Each row comes from the steps of one walk. Every step used is in the known rows, and no mark comes twice. Write the walk behind each row, first mark first.
Known rows:
G/V/M/B: [ -5   1 -18   6  11   3  -8  12  -8  14 -11   6  -8  -2  -5  -5   1  -6
  13 -10  -4 -12 -24 -18  11  19  -9  14  -7 -11  -8   7]
X/M: [  5   8  -1   6  13   1  -9  -7  -4  20 -16   5  -6  -8  -4  -7   0 -13
  10 -16   6  -1 -10 -13  17   2  -8  -1   4   1  -7   6]
V/G/B/M: [  5  -1 -10  20   8   3  -7  -4 -19  24 -13   2  -9 -22  -4  -3   8 -22
  11 -10   8  -8   6 -19   7  11 -12  -2  -7  -4 -13   3]
V/G/A/M: [ -4   3   9  17   3   8 -13   1 -12  24 -18   4  -5 -14  -5  -3   9 -19
  13 -15   3 -11   3 -17  13   6 -16   8 -11  -4 -13   6]
X/G/B/M/V: [  6   3  -9  10   8   5  -9   5 -20  20 -14   4 -15  -8  -3 -18  -7 -23
   9   3   0  -9 -10 -13   4   5 -18   8  -6 -11 -14  -1]
J/G/V/M: [ -7   5  15   7  15   7   0   0  -6  18  -8   6  -3  -2  -5  -7  -5   2
   9 -29   5 -13 -13 -14  14   7 -15  11  -1 -11 -23  10]
G/B/M/A: [ 12   3 -15  20   9  -1  -8  -8 -11  16 -20   2 -10  -7  -5  -3   1 -23
  18  -4   6  -8   1 -16   9  11  -7   3   3 -11 -22   2]
J/G/X/M: [  0   9   9  15   8   9  -7 -14  -8  21 -12   4  -1  -8  -4  -8  -2 -21
  16 -32  17  -1  -4  -6  16  -5 -14 -13   1   8 -21   8]
J/G: [ -2   6  11   8   9   2  -4  -1  -7  21  -4   4  -4  -6  -2  -7  12  -9
   8 -20  10  -2   5  -9  16   1 -14   3   2  -4 -22   6]
X/M/V: [  5   9   5   4  10   4  -9 -10  -5  18 -17   7  -6  -1  -5 -15  -1 -14
   9 -18  -1  -3 -18 -11  12  -3 -12  -1   1   4  -6   4]
V/G/A/M/X: [-11   8 -12  25  -1  13 -17  -6 -15  26 -23   6  -6  -9  -4   4   9 -24
  18  -4   9  -6   9 -19  12   6 -19   3 -19  -1 -19   5]
G/A/M: [ -4   7   9  11   8   4 -14  -4  -8  19 -19   4  -3  -5  -4  -6  -1 -19
  14 -12   3 -12  -1 -15  13   8  -9  10  -7 -13 -18   6]
A/M/X/G/V: [ -9  11  -9  20   7  12 -16   8 -12  24 -16   8 -13   8  -1  -4 -15 -18
  12  19   7 -11  -1 -17  14  12 -22  20 -12 -17 -15   8]
V/M/A/G/B: [  3  -4 -44  16   5   4  -7  17 -13  17 -19   6  -5 -31  -5  -1   9 -15
  19   4   3  -7  -1 -15  14   6 -16  20  -3  -7 -14   2]
A/G/B: [  1  -2 -24  12   7  -1 -11  19 -16  22  -9   4  -1 -31   0  -8  12 -23
  13  12   7  -4   6 -12  13   8 -12  14  -7 -12 -14   2]
X/G/V/M: [ -4   4  -4   4  14   6  -4  16  -8  17 -10   7 -13  -4  -4  -7  -9  -5
   5  -5   0 -14 -23 -16  16  11 -18  26  -4 -12 -10   7]
B/M/X/G: [ -2   9 -19  14   8  10  -9  -1 -16  23 -16   5 -18  -6  -1  -2   0 -24
  10   9  12  -3  -1 -16  13   4 -17   2  -9  -5 -15   2]
X/M/A: [ 10   7  -5  13  10   1  -9  -7  -2  18 -21   6  -8  -3  -5  -2   4 -17
  16 -13   3  -1 -10 -12  19   1 -11   5  12   3 -11   6]
V/G: [ -2   1  -1  12   5   2  -6   4 -11  21  -7   5  -9 -13  -4  -1  20 -15
   6  -8   5  -1   3 -16  16   6 -14   5  -3   4  -5   4]
J/G/B/M: [  5   2   2  16  13   3  -5 -10 -15  23 -10   2  -3 -13  -3 -10   0 -15
  14 -23  12  -8   9 -12   7   6 -12  -5  -2 -12 -28   5]
V/M/B: [ -2   0 -32   2   8   3  -6   9 -10  14 -12   5 -11 -11  -6  -1  13  -9
  13 -17   0  -6 -14 -17  13  14 -11   7  -7  -3  -3   3]
M/V: [  1   7   2   3   7   0  -8   0  -7  14 -10   7  -8   4  -4 -13   8 -13
   5  -3  -2  -3  -8 -11  10   2  -9   5  -3  -3 -10   0]
J/G/X/M/A: [  4   9   4  22   4   8  -9 -14  -6  18 -17   6  -3  -4  -6  -4   0 -21
  22 -27  14   0  -6  -5  16  -6 -16  -8   9  12 -26   8]
J/G/V: [ -3   7  26  11  13   2  -6   1  -6  21  -3   5   0   3  -2 -11   1  -4
   7 -17   5  -8  -6 -10  14   6 -13   9   3 -11 -26  10]
B/G/V: [ -6   1   8  12   9  -1  -7  20 -10  20 -11   7   2  -7  -2 -11   6 -12
   6   1   4 -10  -7 -10  15  14  -9  20   3  -3 -18   5]
A/M/V/G: [ -4   3   8  13   0  11  -9   2 -13  21 -13   7 -11   2  -7  -8  10 -18
   8  -6  -4  -9   4 -16  10   3 -20   7  -9   3  -1   4]
B/M/A: [  8   4   0  13   9   2  -6  -6  -7  16 -18   4 -12   0  -5  -1   7 -22
  12  -8   3  -7  -2 -16  13   5  -6   3   6  -4 -15   2]
V/M/B/G/A: [ -9  -3 -31   8   3   5  -8  24 -17  16 -22   7   0 -25  -6  -7  19 -13
  17 -19   3 -12 -19 -12  12  14 -13  15  -7   4 -16   3]
A/G/V: [ -4   2   4  10   9   2 -10  20 -11  23  -6   5   1 -14   0 -10   5 -15
   7  13   1  -8  -8 -13  16   7 -10  18  -4 -12 -12   7]
A/G/B/M/X: [ -2   3 -38  21   7   7 -12   3 -22  26 -19   4  -4 -27   0  -4   4 -32
  18  18  15  -5  11 -16   8   7 -13  -3 -17 -10 -19   2]

Write each row's walk:
[ -1   1 -23  21  -1  10 -14   0 -16  23 -13   5  -7 -18  -7  -2  12 -27
  20 -16   8   0 -13 -12  13   8 -15 -14  -8  17  -1   6] => V/G/X/M/B
[ -4  10  13   9   4   7 -14  -5  -9  16 -21   6  -3   3  -5 -13   0 -18
  14 -11  -4 -13  -9 -13   8   2 -12   9 -10 -10 -18   3] => G/A/M/V
[ -7  11 -14  17   9   6 -12  10 -11  22 -10   7 -12   5   1  -4  -6 -15
   9  20   7  -5 -12 -14  15  10 -19  17  -8 -11 -20   5] => M/X/G/V
[  2   1 -16  14   3   3  -9  20 -10  19 -12   6  -5 -17  -2  -2  20 -20
  13  13   2  -2   2 -11  18   0 -13  17   3  -2 -10   3] => M/A/G
[ 12   2 -21  19   8   2  -8   6 -17  19 -17   3 -15 -12  -4  -6  -2 -24
  16   8   4  -9  -4 -14  10   9 -18  13   3 -11 -20   2] => X/G/B/M/A
[ -8   2   7  14   3   5 -11  14 -13  22 -23   6   4 -14  -4  -9   8 -21
  13 -10   7 -15   4 -11  14   9 -13  17  -3  -5 -19   5] => B/G/A/M
[ -7   0  -6   6  12   7  -6  21 -11  19 -11   6  -2 -18  -3  -6   2  -7
   8  -3   0 -13 -16 -16  16   8 -13  20  -8 -12  -8   7] => A/G/V/M
[  7   3 -11  13  14  -2  -7  -9 -14  19 -15   1  -8 -13  -3  -7  -3 -20
  13  -9   9  -9   2 -17   8  13  -5   0  -4 -14 -19   2] => G/B/M
[ -3   3   3  15   3   2 -11   4 -12  23 -13   4  -4 -19  -4  -2  19 -16
   9 -13   3  -4  -7 -14  13   4 -13   5  -6   2 -17   4] => V/G/A
[ -5   4   2   5  16   3  -4   5  -5  14 -12   6  -7  -1  -5  -4  -7  -5
   7 -15   0 -13 -17 -18  14  14  -9  16  -4 -12 -13   6] => G/V/M
[ -4   7  21  13   7   8 -11  -6  -9  23 -15   3   1  -5  -4  -9   2 -14
  14 -27   8 -12   4 -11  13   1 -16   5  -6 -11 -27   9] => J/G/A/M
[ -3   8   9   8   4  10 -14   7 -13  19 -19   7 -10   1  -4 -17  -4 -19
  11  -2  -5 -14 -15 -11  10   1 -22  18  -9 -11 -15   3] => X/G/A/M/V
[  4  -2 -18  14   9   3  -8   9 -21  24 -14   2  -3 -32  -2  -9   5 -26
  13   4   8  -9   6 -15  10   6 -10   3  -8 -14 -11   3] => A/G/B/M
[ -1  11  15  13   4  11  -9 -17 -10  18 -13   7  -1  -3  -6 -16  -5 -20
  15 -29  11  -1 -13  -4  10  -9 -18 -14  -1  10 -20   6] => J/G/X/M/V
[  1   4  -9  12  10   6  -5  15  -6  14 -15   8 -15   0  -5  -2  -7  -8
  10   0  -4 -13 -24 -15  17  10 -20  30   4  -8 -15   7] => X/G/V/M/A
[ -8  -1  -1  16   3   6 -14  25 -15  23 -14   6   0  -2  -5 -11   4 -15
  15   3   1 -17  -4 -13  12  22 -13  19  -5 -10  -9   9] => A/M/B/G/V
[ -5   6   6  15   4   5  -7  -3 -10  17  -4   4  -3  -6  -3  -5   7 -21
  13 -19  16  -1   3  -6  13   1 -12  -6  -3   2 -26   4] => J/G/X
[ -2   2   3  10   2   5  -7   3 -12  20  -8   7 -10  -5  -5  -9  19 -15
   5  -6  -4  -2  -5 -13  10   1 -17   4  -5   7  -6   1] => M/V/G
[  6   0  -6  15   5   7  -7  11 -13  21 -17   5  -7 -20  -4  -3  15 -24
  13   5   3  -8   1 -14  15  -1 -10   7   2  -3 -10   3] => B/M/A/G
[ 10   1 -31  20   6   3 -13   8 -12  23 -21   5  -1 -30  -3  -7   3 -21
  22   5   5  -4  -3 -10  16   1 -16  10   3  -2 -11   6] => X/M/A/G/B
[ -8  -2 -25  17  -3   3 -12  21 -18  16 -11   6  -2 -15  -4  -6  20 -29
  16   3  12  -4  -3  -7  12  16 -10   1  -4  11 -11   0] => M/B/G/X
[ -7  -3 -19  13   0   6 -12  25 -16  22 -15   7  -3 -10  -5  -8  15 -22
  16  -1   5 -12   6 -12  14  16 -14  13  -5  -1  -2   4] => A/M/B/G
[ -8   9 -35   8  10   7  -5  -4  -8  14 -19   8 -12  -5  -4   6   4 -13
  12  -6  12  -1  -1 -19  14   7 -13   4 -12  -1 -14   2] => V/M/X
[ -7   2  -6  15   2   2  -7  16 -14  16 -13   7  -1 -14  -3  -6  12 -28
  11  -1  15  -3   4  -7  14   9  -9   6   0  10 -16   1] => B/G/X
[  4   0 -11  11   6   6 -10   6 -21  22 -15   4  -4 -22  -3 -17   4 -25
  13   6   0  -9  -2 -12   4   2 -13   1 -11 -10 -12   0] => A/G/B/M/V
[ -8  13 -14  19   6   8 -18  -9 -10  21 -25   5  -4  -1  -2   0  -1 -23
  18  -1  10  -8   5 -16  12   7 -12   6 -16 -11 -26   4] => G/A/M/X
[ -1  -1 -28   9   5   8  -4  17 -10  16 -17   8  -7 -24  -5   2  17 -12
  14  -2   1  -7  -5 -15  18   1 -16  20  -3   0  -5   4] => V/M/A/G
[ -2   2 -17  10   4   4 -14   6 -11  19 -12   5  -9   0  -5  -5  10 -17
  17  -1   1  -9   2 -17  13  15 -11   7  -8 -10  -3   5] => A/M/B
[ -4  -3 -23  10   1   0 -10  27 -16  20 -10   7  -2 -16  -3  -8  25 -16
  12   2   5  -4  -2  -9  13  15 -11  10   0   5  -8   2] => M/B/G
[  7   4  -7  11  10   1  -8 -10 -15  17 -16   4  -8  -3  -4 -15  -4 -21
  12  -8   0  -8  -6 -14   2   7  -9  -3  -5 -12 -17  -1] => G/B/M/V
[-10  10 -19  13  14   7  -7  -3  -7  16 -17   7  -9   2  -3   3  -7  -8
  12  -3   7  -8 -12 -20  13  13 -11  10 -11 -10 -21   6] => G/V/M/X
[  5  -1 -33  19   3  -1 -12  15 -15  20 -14   5  -3 -26  -2  -4  12 -23
  19  17   4  -3   5 -10  13   7 -13  16   0  -8 -18   2] => M/A/G/B
[-10  13   2  21   4  13 -14 -12 -12  25 -20   5   0  -4  -2  -3   2 -18
  20 -17  14  -7  11 -12  12   1 -19   0 -13 -10 -35   8] => J/G/A/M/X
[ -1   6   0   7   8   1 -12  11 -11  19 -13   5  -8 -16  -1  -9   6 -17
   7   0   3  -6 -16 -10  15   4 -17  17  -1  -7 -20   3] => X/G/A
[-14   8 -14  21   0  10 -15   7 -15  23 -27   8   1 -11  -2  -3   6 -22
  18   3  14 -10   9 -12  13   7 -17  12 -12  -3 -26   4] => B/G/A/M/X
[ -4   1 -24   6  10   7  -9  25 -12  17  -9   6 -14  -6  -4  -7  -1  -5
  11   1  -4 -13 -30 -16  13  18 -20  23  -8 -12  -6   7] => X/G/V/M/B
[-15   5 -23  15   9   9  -4  14 -12  19 -20  10  -2  -7  -4  -1  -1  -8
  12   0  11 -10  -8 -15  14  14 -15  18  -9  -1 -20   5] => B/G/V/M/X
[ -5   2   2  11   4  -1  -9  18 -12  20 -19   6   4 -19  -2 -10  16 -15
  10 -11   9  -8  -7  -7  15   8  -9  14   1   2 -23   2] => B/G/A
